Every row comes from one small tree of marks. Brackets hold a mark, then the marks that hang from it, in the order of their numbers. Every link used is in the known rows. Which tree was each row made from?
Known rows:
(Q_477 Q_575 Q_743): [ 10  -3  -6 -19 -19  15  -2 -32   0  -7   2 -17  13  -3  15   4 -25 -11
 -17   0   2  10 -10  -8 -25 -14 -16 -10  21 -13  18  36  14   0  19 -22
  -3 -14  12   3 -32   8 -21  17 -23   9 -27  -9  14 -11 -10  16  13  -3
 -18  -6]
(Q_743 Q_477): [  2   3 -33  -6  -4  13 -20   4   4 -10  -2 -16  15  -2   4 -23 -25  18
 -18   3  12   2   0  10  -5  -7  -1 -13  10 -10  26  16  17   9   9  10
  10 -22  22   0 -16  -4   2 -12 -16  24 -18 -23 -10   3  -9  23  18  -1
  -2 -12]
(Q_430 Q_574): [ 16   0  -8 -11  -5   7   6  -6  -4 -12   8  -3  -1 -12   2  -8  -1   0
  -3 -11  11 -12  -1  10 -13  17   9   0 -11 -29  19  -9  14   2   8  15
  13  -6   7   8 -23  -2  -1   2  -1 -13 -17 -11 -23  28 -11   5   8  -7
   3 -15]
(Q_97 Q_294): [  5   0 -14  -7 -20  -7   3 -15  18   3  14  -4  17 -27  20  -4 -46   5
 -11  -5  10  11 -14  14   4  -7   1 -10  -3 -14  16   4  16  19  -6  -3
   4 -13  13   0 -17   7  -8 -17 -23  -2 -18 -17  -1   8  -2  16  16  -7
   9  -5]
(Q_477 (Q_97 Q_294) Q_430 Q_743): [ 34 -14  -1 -20 -32   7   1 -45  19   1  15 -12  -5  -2  24   7 -53 -21
 -18  13  37  -7 -54  -8   8  33 -24 -26  21 -27  24  22  12   5  -9 -24
 -12 -12  10   8 -43  13 -26  -3 -15   2  -5  -3 -40 -14 -13  28  28  -7
 -20   4]
(Q_294 Q_97): [-18   0 -12  -6 -11  -6  -6   0  -2  -2   6   0  22 -14  26   0 -53   8
 -11 -16  -5   0 -16  16  15   6  14  -6 -19   1  12  15  16 -19 -12  15
  13  -5  10   0 -12   4   6 -11 -25   5  -6 -18  17  -4  -3  12   5  -5
   0 -16]
(Q_575 (Q_477 Q_97 Q_430) Q_742): [ 16  -4  12   1 -28   4  18  -6   5   9  13 -24 -25 -23  -6  -2  31 -20
  -2   8 -28   2   9  -3  20 -55  -2 -30  30  -9  36  25 -23  11   5   8
  10  -7  24   4 -33  -4   0 -21  -6 -19  -2  26 -26 -17   3  12 -18   4
  -9  -5]
(Q_477 (Q_430 Q_574) (Q_575 Q_742) Q_743): [ 25  -9  -2 -20 -25  19   3 -39  -1 -13   3 -20  17   2   6   0 -34 -17
 -18  -3  31 -16 -12 -16 -14 -10 -14   0  12 -39  36  26   2   6  29 -19
   4   3  13  11 -54  -1 -25  14 -17  -4 -42  18  -6  -3 -10  14  -3  -3
 -35 -12]
(Q_606 Q_477): [ -5   3  -4  -8 -11  -1   1  -6   2  25   8 -18   9  -9   7  -4 -26 -28
 -14  -1  -5   6   1   4  -8  -4  -1 -29  14   7  19  10  19 -11  -5   9
   7 -16  -1   1  -9  -7   4   8 -15  -8  -9 -15  -2   0 -12  18   8  -5
 -13  -6]
(Q_742 (Q_575 Q_477)): [ -2   8   3   0 -17  -2  14   2  -2   5  15 -24  22 -29  -6  -5  15  -5
 -10  -1 -28   7   8  -8  14 -53   5 -19  15   3  21  23   1  15 -10  19
   8 -24  20  -5 -14   2  -2 -10  -4 -19 -21   2  -2  -9   0   6   8  -4
  -9 -10]
(Q_574 Q_430): [ -3   0  -9  -1  -9  17   0  -7  -2 -13  -2  -4  -2  -5  -1   4 -10  15
   4  -5 -13 -23 -13   6 -35   1  -1 -10  -5 -15  41  -2  19   3   3   5
   4  -8   3  -1 -11 -17  11   1  -5  -8  -6 -10  -7   6  -8   2   9 -11
  16 -19]
(Q_749 (Q_294 Q_97)): [-12  -1 -16  -4 -12 -10 -12  -4   4  -1   3   5  27 -13  23   1 -35  10
  -8 -35   3  -1 -20  22  23  31  15  -8 -18  12   7  14  21  -3 -14  26
  10 -11   4 -10 -11   7   6 -11 -19   1 -46 -16  21   3  -9   8   4  -4
   7 -24]
(Q_606 (Q_477 Q_97 Q_743)): [ 16  -4   0 -19 -20   4  -1 -27   7  29  12 -18  -9   0  11   2 -30 -49
 -14   8  -2  10 -17  -6  -9   5 -18 -41  35   0  19  20  18 -17  -6  -2
  -7 -15   0   4 -20   4  -8  13 -14   1  -6 -14 -26  -8 -15  24  14  -4
 -20   3]
(Q_606 (Q_477 Q_430)): [ -1   1  -1  -6 -16  -1   4  -9   3  23   7 -19  10  -3  11  -3 -39 -25
 -17   3  15  -9 -10   1  -1  13  -4 -25   7   2  28  17  21 -11  -9  -1
  11 -11  -1   3 -20 -11   2   7 -13 -12  -8  -8 -10  -6 -14  19  11  -2
 -26  -4]
(Q_749 Q_294): [ -1   2 -14  -4  -9  -5  -6  -5   6  -2   6  -1  21 -12  11  -3   5   3
  -8 -29   5   0 -12  17   8  23   8 -13  -5   8   9  10  22  12  -7  20
   6 -14   3  -9 -12   4  -1  -3 -11  -4 -41 -11   6   7 -10   6   6  -3
  10 -20]
(Q_606 (Q_477 Q_575 Q_743)): [  5  -1   0 -17 -18   7  -2 -30   3  24   5 -23  12   0  11   2 -44 -36
 -17   2  -2  12  -2  -9 -18 -10 -15 -29  27  -1  23  26  20 -10   9 -11
   0 -15   1   3 -21  -2  -8  21 -26   1 -30 -13   8 -11 -15  19  11  -5
 -27  -2]
(Q_606 (Q_477 (Q_97 Q_294) Q_575)): [ 20  -6   0 -15 -26  -4   6 -40  11  31  14 -22  11  -5  17   5 -33 -38
 -16   5 -10  22   3  -6   2 -36  -8 -39  45  -7  25  15  16  -4 -10  -6
   4 -17   4   5 -27  10  -9  11 -19  -1 -23 -12  -6  -4 -13  24   7  -4
 -10  -2]
(Q_743 (Q_477 (Q_97 Q_294) (Q_430 Q_574))): [ 30  -8 -27 -12 -15  12 -12 -19  11  -9   0 -15   6   4  11 -19 -42   5
 -20  12  37 -11 -21   2  13  11  -3 -15  18 -38  35   6  12  20   1   0
  13 -18  21  11 -38   1  -9 -16 -10  16 -26 -17 -44   9 -16  29  22  -2
  -7 -10]
(Q_742 Q_575): [ -1   7 -12  -4 -14  -3   5  -1  -2  -2  13 -21  44 -19  -1  -4   0  -2
 -13  -3  -8   3  -1  -9  10 -41   6 -14  10   1  15  21  16   4 -16  24
   7 -20  15  -5 -15   3  -9  -1  -1 -10 -15  -3  -4  -4  -2  10  12  -8
  -6 -11]
(Q_477 Q_97): [ 23  -3 -10 -12 -16   0   4 -18   1   0  13 -13  -7  -5  10   1  22 -12
  -9   3 -11   6  -9   7   4 -10   0 -26  32  -7  16  12  10 -11 -13   9
   2 -12  10   6 -24  10 -11  -2   2   2  14  -7 -32  -2 -10  16  11  -2
   8  -5]
(Q_477 Q_97 Q_430 Q_743): [ 27 -11  -2 -20 -26  12  -1 -34   5  -2   9 -14 -13   9  21   5 -17 -27
 -15  11  30 -15 -47  -8   1  34 -23 -26  25 -19  24  32  13 -11  -4 -17
 -10 -10   7   8 -42   8 -21   6  -6   4   8   1 -38 -17 -17  23  24  -2
 -25  -2]
(Q_606 (Q_477 Q_97 Q_430)): [ 15  -6   2 -10 -21  -1   8 -20   4  27  11 -23  -3   2  12   2 -21 -37
 -17  10   9  -7 -12  -2   6   6  -6 -38  30  -2  27  13  16 -16 -17   1
   6 -13  -2   9 -25  -5  -3   7  -6 -10   4  -5 -29 -10 -19  23  11  -2
 -22  -1]

Write each row's tree:
[ 18  -5  13   3 -31   0  19 -15  14  13  15 -21 -21 -30  -1  -2  13 -17
  -4   6 -20   7   4  -4  28 -58  -1 -31  30 -16  35  22 -25  21   4   6
  10  -8  24   4 -33   0  -3 -30 -12 -21 -12  23 -24 -12   6  16 -17   3
  -6  -2]  (Q_575 (Q_477 (Q_97 Q_294) Q_430) Q_742)
[ 25  -5  14  -2 -23   7  21 -14   0   6  13 -14 -35 -16   4   0  22 -11
   1   5 -10  -9  -7  -2  12   1  -2 -21  17 -22  32   9 -10  11   1  -6
  11 -14  15   7 -34  -2   5 -10   3 -25  -1   6 -35   2 -13  13   6   3
  -8  -7]  (Q_575 (Q_477 Q_97 (Q_430 Q_574)))
[ 13  -2  12  -4 -25  13  11  -6   4   4  10 -19 -21 -23 -11  -6  -1 -19
  -6  -2 -10 -10   0  -8   1 -26  -8 -15   5 -23  36  23 -18  18  26   1
   6  -3  21   4 -30  -9  -2 -16 -16 -25 -29  22 -18  -5   4   8 -14   0
 -24  -6]  (Q_575 (Q_477 (Q_430 Q_574) Q_743) Q_742)
[ 22 -10   4 -19 -27   8   4 -46   5  27   7 -28   2  10  17   8 -43 -48
 -20  13  12   2 -20 -15  -7   0 -19 -37  42  -9  30  29  16 -15  -3 -20
  -2 -15   0  12 -38   2 -18  24 -17  -1 -18  -3 -15 -17 -21  28  15  -1
 -37   0]  (Q_606 (Q_477 Q_97 Q_430 Q_575 Q_743))
[ 16  -4  12  -1 -24   3  21 -11   3   9  13 -17 -32 -19   7   3  25 -11
  -2   7 -17  -4  -9   0  14 -10  -2 -29  24 -10  30  18 -10   6  -3  -9
   9 -18  18   6 -31  -4   5 -13  -3 -22   6   7 -24 -12 -13  16   8   5
  -7  -3]  (Q_575 (Q_477 Q_97 Q_430))
[ 17   1   7  -2 -24   2  18  -9  -2   4  17 -23  11 -20  -2  -2  18 -11
 -10   3 -15  -4  -3 -16  24 -41   5 -21  22 -14  26  18  -2  15 -13  16
  10 -22  18   4 -26   3  -6  -8   3 -23 -18   9 -26  -5  -5  10   7  -2
 -14 -10]  (Q_742 (Q_575 (Q_477 Q_97 (Q_430 Q_574))))
[ 20  -7   3 -22 -24   9   1 -41   7  27   9 -23  -1   3  15   7 -33 -47
 -15   8  -8  17  -7 -13 -12 -16 -18 -39  48  -5  22  26  16 -18   2 -11
  -4 -16   1   6 -30   7 -14  23 -19   5 -19 -11 -11 -12 -18  25   8  -2
 -22   2]  (Q_606 (Q_477 Q_97 Q_575 Q_743))
[ 30  -8  -6 -14 -34  -3   4 -48  15   5  14 -19  17 -13  18   4  -4 -17
 -10   3 -17  25  10  -6  13 -80  -3 -24  52 -23  25  17  -2  11   0  -1
   6  -9  20   8 -42  19 -29  -5 -16   7 -24   8  -7  -7   4  19 -11  -2
   8  -6]  (Q_477 (Q_97 Q_294) (Q_575 Q_742))
[ 34 -11  -5 -26 -31  14  -2 -48   4  -2   9 -23   5   2  12   7   4 -34
 -13   9 -15  17  -3 -17  -7 -55 -19 -29  57 -18  23  37  -2  -4  14  -8
  -7  -9  16   5 -44  17 -36  12 -17  15 -20   9 -13 -18  -5  21  -8  -2
 -11  -4]  (Q_477 Q_97 (Q_575 Q_742) Q_743)
[  3   2  10  -5 -22  10   8  -1   6   7  11 -17 -18 -31 -10  -8  11 -19
  -3  -2 -35  13  12  -2  -2 -47  -9 -22  17  -5  25  32 -21  13  26   7
  -3  -9  21  -3 -20  -5  -3 -17 -19 -14 -22  14  -3 -12  10   8 -16   3
 -10  -2]  (Q_575 (Q_477 Q_743) Q_742)
[ 22  -4 -29 -11 -13  14 -15 -22   1  -7  -4 -24  12   9  12 -15  -7   5
 -21  12   1  10   7   0   3 -38  -2 -21  44 -18  29  24  14   6   6   1
  11 -25  24   8 -32   6 -11  -5 -13  33 -22 -17 -14  -5 -13  27  13   2
  -1 -10]  (Q_743 (Q_477 Q_97 Q_575))
[  4  -3   5 -16 -23   7   5 -33   3  21   3 -26  15   5  16   3 -56 -35
 -22   5  17   0 -12 -12 -13   3 -20 -27  23  -5  28  31  19  -9   5 -20
   2 -12   1   4 -33  -5  -9  22 -23  -7 -27  -6   5 -16 -19  22  15  -2
 -41  -3]  (Q_606 (Q_477 Q_430 Q_575 Q_743))
[ 17  -9   3 -19 -23   6   2 -29   7  26  10 -24  -6   7  14   3 -40 -48
 -20  11  17  -5 -27 -10  -3  23 -20 -40  30  -4  29  24  19 -17  -9 -11
  -5 -14   0   7 -27  -2 -10  12 -14  -6  -4  -6 -31 -15 -19  27  20  -4
 -32   1]  (Q_606 (Q_477 Q_97 Q_430 Q_743))
[ 16  -1   9   0 -27   1  15  -4   4  10  14 -19 -27 -30  -9  -3  45 -24
   1   5 -48  16  21   0  14 -71   0 -33  37  -7  29  22 -24   8   8  18
   6 -10  23   2 -23   1   1 -22  -7 -14  -4  18 -20  -9   8  11 -23   3
   4  -3]  (Q_575 (Q_477 Q_97) Q_742)
[  8   1   5  -6 -21   7  13  -8   0   0  14 -22  15 -20  -4  -5  -4 -10
 -10  -1  -3  -7 -10 -17  10 -26  -3 -16   8 -14  26  25   3  16  -3   6
   6 -20  18   0 -25  -2  -6  -4  -6 -23 -29   6 -14  -7  -5  12  14  -3
 -23 -10]  (Q_742 (Q_575 (Q_477 (Q_430 Q_574) Q_743)))
[ 12  -4  14  -8 -17  13  16 -11   3   3   8 -10 -32 -19   2  -3  -9  -9
  -6   0   3 -13 -19  -2  -5  20 -14 -11  -1 -22  31  21  -7  14  18 -16
   4 -13  15   3 -29  -7   3  -7 -11 -24 -19   3 -18  -2 -14  13  14   1
 -22  -6]  (Q_575 (Q_477 (Q_430 Q_574) Q_743))
[ 22  -5  12  -8 -31   6   9 -21  17  14  19 -16 -26 -31   0  -2   8 -32
  -2   7 -34  21   2  -8  11 -56 -13 -33  35 -14  29  27 -21  18  14   4
  -6 -11  26  -2 -26   8 -10 -22 -20 -10 -20  15 -21 -12   8  17 -13   2
  -3   3]  (Q_575 (Q_477 (Q_97 Q_294) Q_743) Q_742)
[  4  -1  13  -1 -26  10   8  -3   5   7   9 -20 -15 -23  -6  -6  -1 -18
  -7   3 -15  -1  -1  -6   3 -33 -11 -22  12 -11  35  33 -22  16  23   0
   5  -6  23  -3 -29  -9  -3 -19 -19 -20 -19  22  -9 -17   4  10 -15   3
 -23  -2]  (Q_575 (Q_477 Q_430 Q_743) Q_742)
[ -1   2  10   5 -23   5  15   6   3   6  10 -22 -13 -29  -7  -7  20  -7
  -6   0 -22  -2  15   0  12 -50   3 -19   9  -7  32  24 -21  16  12  10
  13  -7  23   1 -25 -10   7 -23 -11 -24 -11  23  -7 -11   6   6 -22   3
 -13  -6]  (Q_575 (Q_477 Q_430) Q_742)
[  4  -2 -27  -4 -14  13 -17 -11   1 -11  -7 -25  29   5   3 -19 -30  13
 -25   6  21  -6  10  -2   2 -37   1  -9  24 -20  37  28   8  15  16  -1
  19 -16  27   6 -36  -6  -9  -8 -19  22 -34  -2   1  -9  -7  23   2   1
 -18 -15]  (Q_743 (Q_477 Q_430 (Q_575 Q_742)))
[  9  -1 -28  -9  -6  15 -17  -1   1 -15  -6 -15  13   5   0 -23 -36  15
 -21   3  39 -18 -10   6  -1  18   2  -4  -2 -28  35   8  17  13  10   5
  16 -15  19   8 -31 -11  -2 -10 -10  13 -24 -15 -24   9 -15  23  21  -2
 -13 -15]  (Q_743 (Q_477 (Q_430 Q_574)))
